What can hang from each mark
lalav: gomi paded pezanu
paded: lalav masin tisep
pezanu: masin tisep
gomi: masin tisep
tisep: kepenos pezanu

Known rows, with every way that one mark hangs from another
lalav[gomi[masin] paded pezanu]: [ 36   7 -43 -10  -2  23 -32   8 -30 -10  33  57 -20  20 -22   2  43  32
  -3  19  44]
tisep[pezanu]: [-16  19 -38 -12  -5   8  -3  -3 -35 -32  -4 -25  -8  12  -7   0  24  17
   0  31  14]
lalav[gomi[tisep]]: [-13  11 -17   5  -4  16 -22 -18 -34  -9  -4  17  -7  40 -20 -13  19  32
   7   6  52]
tisep[kepenos]: [  8  31 -39 -23   3   7  -2 -14 -34 -27   3  12 -25  11  -5   6  20  18
  -2  11  27]
gomi[tisep[kepenos]]: [ -2  35 -39  -2   2  17 -10 -32 -33 -39  -3   7 -26  14  -7  -3   9  21
  15  13  32]
pezanu[tisep]: [-43   7 -36  -8 -12  10  11  -2 -48 -17 -15   1  -8  10 -24  12  20  30
  -4   9  17]
paded[lalav[gomi[tisep] pezanu] masin]: [-17  -3 -12   2   7  29  -5 -28 -30   0  18   5 -17  27 -43 -11  19  27
  11  36  33]
lalav[paded pezanu]: [  7  18 -46  -4  -5  21  -3   2 -31 -10  28  44 -17   5 -14  17  36  24
 -21  16  27]
paded[tisep[kepenos]]: [ 19  30 -32 -16  10  13  -4 -13 -31  -6  -2  17 -31  14 -13   5  15  26
  13   1  10]
gomi[masin tisep[kepenos pezanu]]: [ 15  39 -61  -3  -1  17 -28 -37 -32 -71 -10 -22 -36   5  -3 -15  11  16
  44  37  17]
lalav[paded[tisep] pezanu]: [ 13  18 -39   3   2  24  -3   2 -27  15  24  47 -22   8 -23  18  32  30
  -7   4   9]
paded[lalav masin tisep[kepenos]]: [ 12  21 -25 -15  26  25   6 -20 -23   0 -11  -6 -32   4 -33   5  26  20
  23  38  -8]
gomi[masin]: [  7  17 -46 -14  -9  22  -9   0 -15 -15 -14   2   3   5 -19  -3  32  28
  13  39  28]
paded[lalav]: [-12   7 -28  -7  -6  17  10 -16 -11  -8  -3 -15  -2   2 -21  10  30  23
 -11  41  20]
pezanu[masin tisep[kepenos]]: [-15  16 -48 -16   4 -10  -2  -2 -73 -29  -6   3 -33   6 -20  19  17  22
  16  11  22]
gomi[tisep]: [-25  22 -29   6 -11  21  -3 -21 -26 -17 -15   1  -1  14 -17  -3  15  27
   9  22  31]
paded[lalav[gomi] masin tisep]: [ -2  -2  -4 -11  19  22  -6  -2 -21  29 -13   1 -15  32 -47  -4  37  34
  16  31  14]
tisep[kepenos pezanu[masin]]: [ 14  29 -49 -21  13 -15 -15  -1 -62 -47   3 -22 -36   6   0   9  21  11
  20  31  16]
paded[masin]: [-19  19 -25 -20   9  18   8   8 -30   1 -21   2  -1  11 -30   0  37  22
   3  36  19]

Rows
[  2  14 -25   4  14  28 -24  -7 -44  -1  19  52 -23  30 -34  -2  38  28
   5  15  45] -> lalav[gomi[tisep] paded[masin] pezanu]
[  8  24 -25  -6   6  10 -28 -30 -43 -31   9  19 -30  38 -11 -13  12  26
  14  -4  50] -> lalav[gomi[tisep[kepenos]]]
[ 22   2 -35  -9   9   1 -26  21 -57   4  35  57 -26  24 -25  17  42  30
  -7  13  49] -> lalav[gomi paded pezanu[masin]]
[-20  20 -40   9  -3   1 -18 -13 -50 -34 -16 -29 -12  10 -15   0  14  21
  32  42  21] -> gomi[tisep[pezanu[masin]]]
[-10  11 -51 -18   5  -6   4  -3 -79 -26  27  14 -38   4 -20  20   4  20
   5   4  15] -> lalav[pezanu[masin tisep[kepenos]]]
[ 38  35 -50  -6  21  -6 -31   3 -56 -26   2  18 -49   7 -10  19  34  17
  30  23   3] -> lalav[paded[tisep[kepenos pezanu[masin]]]]
[  6  15 -35   4  -6  16 -41 -23 -35 -43 -11 -18 -18  31 -15 -22  20  29
  34  32  37] -> lalav[gomi[masin tisep[pezanu]]]
[-17  14 -22   5  -3  12 -29 -20 -44 -36  -2 -13 -17  38 -10 -17  15  26
  16  17  40] -> lalav[gomi[tisep[pezanu]]]
[-39  -6 -40  -2 -13  20  25 -20 -40 -11  24  -9 -13  -3 -29  17  10  29
 -13  23   7] -> paded[lalav[pezanu[tisep]]]
[ -2  -2 -30   1   8  10   9  -4 -27  25  20   1 -15   2 -37  16  17  28
  12  37   1] -> paded[lalav[pezanu[masin]] tisep]
[ 19  29 -41 -13  17 -10 -19  -5 -57 -22  -2 -16 -41  10 -11   8  16  17
  35  22   0] -> paded[tisep[kepenos pezanu[masin]]]
[ 32  33 -38 -11  28  24  -6  -2 -43   0  20  52 -46   7 -29  13  35  23
  11   7   1] -> lalav[paded[masin tisep[kepenos]] pezanu]
[  8  24 -29  -5  16  27  -6  12 -25  20 -21  35 -15  10 -39  12  52  29
  12  25   5] -> lalav[paded[masin tisep]]
[  8  -3 -50  -6  -8  19 -26   4 -53 -18  26  50 -31  20 -31   8  35  37
   1   7  34] -> lalav[gomi[masin] paded pezanu[tisep]]
[ 19   7 -31  -8   4  14 -21   6 -41   0  38  59 -23  28 -17   9  39  29
 -22  -1  45] -> lalav[gomi paded pezanu]
